Known rows, with every way that one mark hangs from another
Q[N]: [-3.72  2.02  0.94  0.34  2.67  0.25 -1.89  2.63 -1.75 -0.54  0.90  0.50
 -1.80  0.15  2.33 -0.53 -0.92 -3.09 -0.15 -1.18  0.18]
Z[U[N[Q[Y]]]]: [-3.60  0.61 -0.54 -2.77  4.14 -0.45  0.86  2.17 -1.33  0.40  3.55 -0.51
 -1.88  1.47  0.99 -0.31 -1.35 -1.23  1.56  0.33  1.94]
T[Y Z]: [-5.25  0.84  2.84 -1.31  2.89 -0.80  0.57  0.32 -1.20 -2.97 -0.23 -0.17
 -0.81  1.23  0.28  0.14 -1.84 -1.54 -1.79 -1.48  0.23]
T[Z]: [-4.34  0.39  2.59 -1.97  2.74 -0.71 -0.25  0.28 -2.15 -3.70  0.25  0.59
 -1.34  0.99  0.14 -0.86 -3.41 -1.82  0.19 -1.93 -0.36]
Q[N[U[Z]] Y]: [-2.17  2.52 -0.43 -1.59  2.83 -0.79 -1.02  3.22 -3.44  0.19  3.91  1.83
 -2.56  0.72  2.55 -0.85 -1.57 -4.16 -1.81 -1.64  0.87]
N[Q[Y]]: [-4.51  2.86  0.96 -1.60  3.19 -1.81 -0.56  0.07 -0.73 -1.17  3.07 -0.05
 -2.67  0.80 -0.25  0.59 -1.18 -2.70  2.63 -1.96  1.68]
N[Q[Y] U]: [-4.75  2.09  0.23 -2.81  3.52 -2.41 -0.24  1.09 -1.19 -2.85  5.49 -0.45
 -3.32  0.98  1.65  2.05 -1.21 -2.62  1.62 -3.24  0.96]
U[N Z[T]]: [ 0.54  0.92 -0.88 -0.69  2.13  0.12  0.74  0.48 -2.63 -0.78 -0.80  1.81
 -1.58 -0.17  1.96 -1.14  0.00  0.16  1.82 -0.20 -0.10]
T[Y[U]]: [-4.16  1.96  1.88  0.81  2.60 -1.24  2.10  1.52 -0.78 -2.45 -0.12 -0.68
  0.46  1.02  0.83  0.75 -0.65 -1.58 -0.83  0.38  0.45]
N[Q U[Z[T]]]: [-2.64  1.87  0.29 -1.14  2.50 -1.60 -0.66 -0.40 -1.62 -3.43  3.53  0.37
 -2.80 -0.12  2.24  1.21 -0.89 -0.66  3.19 -2.99 -0.06]
Y[T U]: [-1.90  0.99 -0.04  0.36  2.39 -1.10  4.15  1.66 -2.09 -5.04 -0.03  0.54
  1.21  0.17 -0.36 -0.36 -3.13 -0.29  0.15  0.53 -2.48]
N[Q[Y] U[Z[T]]]: [-2.34  2.34 -0.26 -2.56  2.67 -2.07 -0.09 -0.15 -2.12 -2.26  4.74  1.02
 -3.04  0.41  1.46  0.70 -1.15 -1.47  2.49 -2.72  0.96]
Y[T U[N]]: [-1.36  0.20 -0.82  0.59  2.99 -0.93  4.32  2.63 -1.89 -4.58 -0.53 -0.05
  0.63  0.02  0.53  0.28 -2.09 -0.14 -0.33  0.51 -3.05]
Z[T U[N[Q]]]: [-2.29 -0.19 -1.34 -4.60  3.44  0.43  1.49  0.82 -1.25  0.26  2.80  0.36
 -1.06  1.26  1.02 -0.99  0.08  1.49  3.65  0.97  2.20]
Q[N Y[T U]]: [-2.01  2.23 -0.70 -0.72  2.91 -0.75  1.70  3.53 -2.92 -0.86  2.05  1.50
 -0.32  0.54  0.33 -1.37 -2.32 -3.23 -1.95  0.16 -0.60]
Z[T[Y]]: [-2.98  1.41  0.20 -3.31  1.96  0.00  1.71 -0.42 -0.99 -1.21  0.30  1.20
 -0.19  1.19  0.81 -0.27  0.92  0.64  1.73  0.30  1.82]
Y[T[Z] U[N[Q]]]: [-2.26 -0.33  0.44  0.47  3.40 -1.33  3.33  1.91 -1.74 -5.79 -0.46 -0.58
  0.07 -0.28 -0.37  0.34 -3.25 -0.10 -0.17 -0.90 -3.84]
T[Z[U]]: [-4.40 -0.21  2.11 -3.06  3.25 -0.36  0.43  0.83 -2.38 -2.44  1.69  0.50
 -0.90  1.47 -0.05 -1.70 -4.13 -1.25  0.25 -0.72  0.65]
Q[N[U]]: [-3.89  1.50  0.42 -0.47  2.84 -0.17 -1.61  3.30 -2.07 -1.73  2.57  0.19
 -2.33  0.38  3.69  0.50 -0.89 -3.04 -0.77 -2.08 -0.37]
Z[T[Y] U[N]]: [-2.42 -0.21 -1.40 -4.64  3.32  0.68  2.69  1.30 -1.15  0.81  1.99  0.46
  0.02  1.81  1.43 -0.78  0.98  1.63  1.31  1.96  2.58]
U[N[Q] Z[T]]: [-0.28  1.43 -0.54 -0.02  2.48 -0.37 -0.27 -0.16 -1.73 -0.92 -0.10  0.86
 -2.37 -0.65  1.59 -0.28  0.32  0.12  3.29 -1.16 -0.11]

Rows
[-3.30  3.01  1.35 -0.05  2.94 -2.20 -0.01  0.35 -1.32 -1.73  2.47  0.07
 -1.76  0.39 -0.51  0.00 -1.96 -2.68  2.55 -1.37  0.91] : N[Q[Y[U[Z]]]]
[ 0.36  0.71 -0.83  1.95  2.47 -0.95  4.00  2.03 -2.77 -4.26 -1.09  0.92
  0.68 -0.64  0.50 -0.60 -2.81 -0.06 -0.35  0.63 -3.37] : Y[T U[N Z]]
[-5.24 -0.04  1.93 -1.95  4.00 -0.53  0.75  1.17 -0.91 -1.59  1.27 -1.11
 -1.11  1.45  0.52  0.17 -1.64 -0.78 -1.39 -0.78  0.79] : T[Y Z[U[N[Q]]]]
[-0.53  1.22  0.75  1.51  2.42 -1.25  1.52  1.21 -2.04 -2.77 -0.45  0.14
 -0.32 -0.30  0.86 -0.51 -1.22 -0.53  2.53  0.03 -1.05] : Y[U[N[Q] Z[T]]]
[-1.26  1.50  1.32  2.80  2.71 -1.57  1.07  1.87 -1.99 -2.93 -0.32 -0.41
 -0.62 -0.34  1.04 -0.08 -1.83 -1.59  1.66 -0.39 -1.43] : Y[U[N[Q] Z]]
[-2.84  1.76 -0.49 -2.44  3.08 -0.22  0.34  2.55 -2.98 -0.61  2.20  1.98
 -1.57  0.68  0.18 -1.54 -2.51 -3.28 -2.33 -1.16 -0.34] : Q[N Y[T[Z]]]
[-2.51  2.43 -1.30 -2.04  2.97 -0.22  0.53  2.81 -2.60  0.11  2.51  1.95
 -1.56  0.63  0.67 -1.18 -1.58 -3.24 -1.81 -0.65  0.21] : Q[N Y[T]]
[-1.71  2.34 -0.77 -2.42  2.60 -0.55 -0.76  2.83 -3.53  0.41  3.85  2.29
 -2.29  0.75  2.42 -1.16 -1.07 -3.44 -1.19 -1.31  1.13] : Q[N[U[Z[T]]] Y]
[-1.87  1.28 -0.11 -1.86  2.03 -0.89  1.01  0.58 -2.55 -3.07  2.40  1.36
 -1.42  0.62  2.77  0.33 -0.95 -0.54  0.51 -1.46  0.22] : N[U[Z[T[Y]]]]
[-2.93  0.96  1.26  1.45  3.24 -1.58  1.35  2.39 -1.03 -3.26  0.21 -1.38
 -0.64  0.33  1.08  0.84 -1.22 -1.61  1.71 -0.45 -1.10] : Y[U[N[Q]]]
[-1.10  2.16 -0.19  0.85  3.08 -1.12 -0.55  0.86 -1.99 -0.36  0.90  0.53
 -2.97 -0.32  1.29 -0.08 -0.73 -2.08  1.49 -1.54  0.10] : U[N[Q[Y]] Z]
[-2.24  1.60  0.11 -1.15  3.07 -0.77  1.49  3.37 -3.22 -1.61  1.80  1.59
 -0.30  0.54 -0.18 -1.75 -3.19 -3.23 -2.48 -0.37 -1.18] : Q[N Y[T[Z] U]]
[-1.74 -0.70  0.21 -0.04  3.12 -1.02  4.05  2.32 -2.39 -5.67 -0.96 -0.02
  0.63  0.13 -0.16 -0.33 -3.53 -0.12 -1.16 -0.24 -3.79] : Y[T[Z] U[N]]
[-0.81  2.60 -0.63  0.27  2.59 -0.76  1.47  3.12 -3.49 -0.62  1.64  2.17
 -0.31  0.04  0.29 -2.02 -2.80 -3.20 -1.98  0.23 -0.89] : Q[N Y[T U[Z]]]
[-3.99 -0.77  1.51 -2.96  3.67 -0.24  0.39  1.49 -2.23 -2.20  1.40  0.12
 -1.31  1.34  0.50 -1.23 -3.38 -1.04 -0.07 -0.67  0.26] : T[Z[U[N]]]
[-1.18  2.00  0.20 -0.77  2.83 -1.68  2.03  2.11 -3.00 -0.96  1.42  1.21
 -0.67  1.05  0.06 -1.18 -2.16 -2.85 -0.23  0.36  0.65] : Q[Y[U[N Z]]]
[-3.36  2.18  0.82  0.23  2.75 -1.95 -1.13  0.25 -1.53 -3.62  3.61 -0.19
 -3.20 -0.23  2.41  1.66 -1.63 -1.78  2.34 -3.40 -0.37] : N[Q U[Z]]
[-2.62  1.19  0.32 -1.89  2.40 -0.52  2.06  0.36 -0.68 -1.79  0.11  0.15
 -0.01  0.82  0.77  0.34  1.12  0.73  2.10  0.31  0.97] : Z[T[Y[U[N[Q]]]]]
[-4.73  0.65  3.47  0.08  2.86 -1.31  1.68  1.07 -1.42 -4.03 -0.64 -0.57
  0.45  1.12 -0.07 -0.05 -2.57 -1.54 -1.89 -0.70 -0.61] : T[Y[U] Z]
[-2.18  0.03 -1.63 -5.41  3.56  0.18  1.73  0.93 -1.48  0.85  3.44  0.73
 -1.14  1.56  0.71 -1.18  0.00  1.04  3.32  1.09  2.71] : Z[T U[N[Q[Y]]]]
[-0.01  1.14 -0.72 -0.34  2.23  0.06  1.07  0.50 -2.10 -0.42 -1.06  1.41
 -1.22 -0.04  2.01 -0.66  0.79  0.25  0.83  0.02  0.23] : U[N Z[T[Y]]]
[-1.33  1.83  0.23  1.91  2.89 -0.84 -0.91  0.67 -1.60 -1.19 -0.01  0.05
 -2.87 -0.77  1.79  0.33 -0.56 -1.51  2.04 -1.73 -0.62] : U[N[Q] Z]
[-4.36 -0.54  1.66 -2.50  3.83 -0.47 -0.01  1.15 -1.89 -2.27  1.74 -0.33
 -1.67  1.15  0.36 -0.82 -3.26 -1.03  0.66 -1.15  0.22] : T[Z[U[N[Q]]]]
[-3.77  0.36 -0.22 -2.09  4.06 -0.29  0.48  2.04 -1.08 -0.17  2.98 -0.87
 -1.76  1.15  1.43 -0.09 -1.26 -0.77  1.90  0.16  1.52] : Z[U[N[Q]]]
[-1.59  1.13 -0.15 -2.07  1.99 -0.87  0.73  0.54 -2.86 -3.20  2.53  1.63
 -1.63  0.51  2.72  0.03 -1.46 -0.59  1.13 -1.59  0.03] : N[U[Z[T]]]
[-1.77 -0.58 -1.52 -5.14  3.20  0.74  2.20  1.30 -1.84  0.37  2.33  0.97
 -0.45  1.64  1.29 -1.54 -0.13  1.49  2.66  1.65  2.21] : Z[T U[N]]
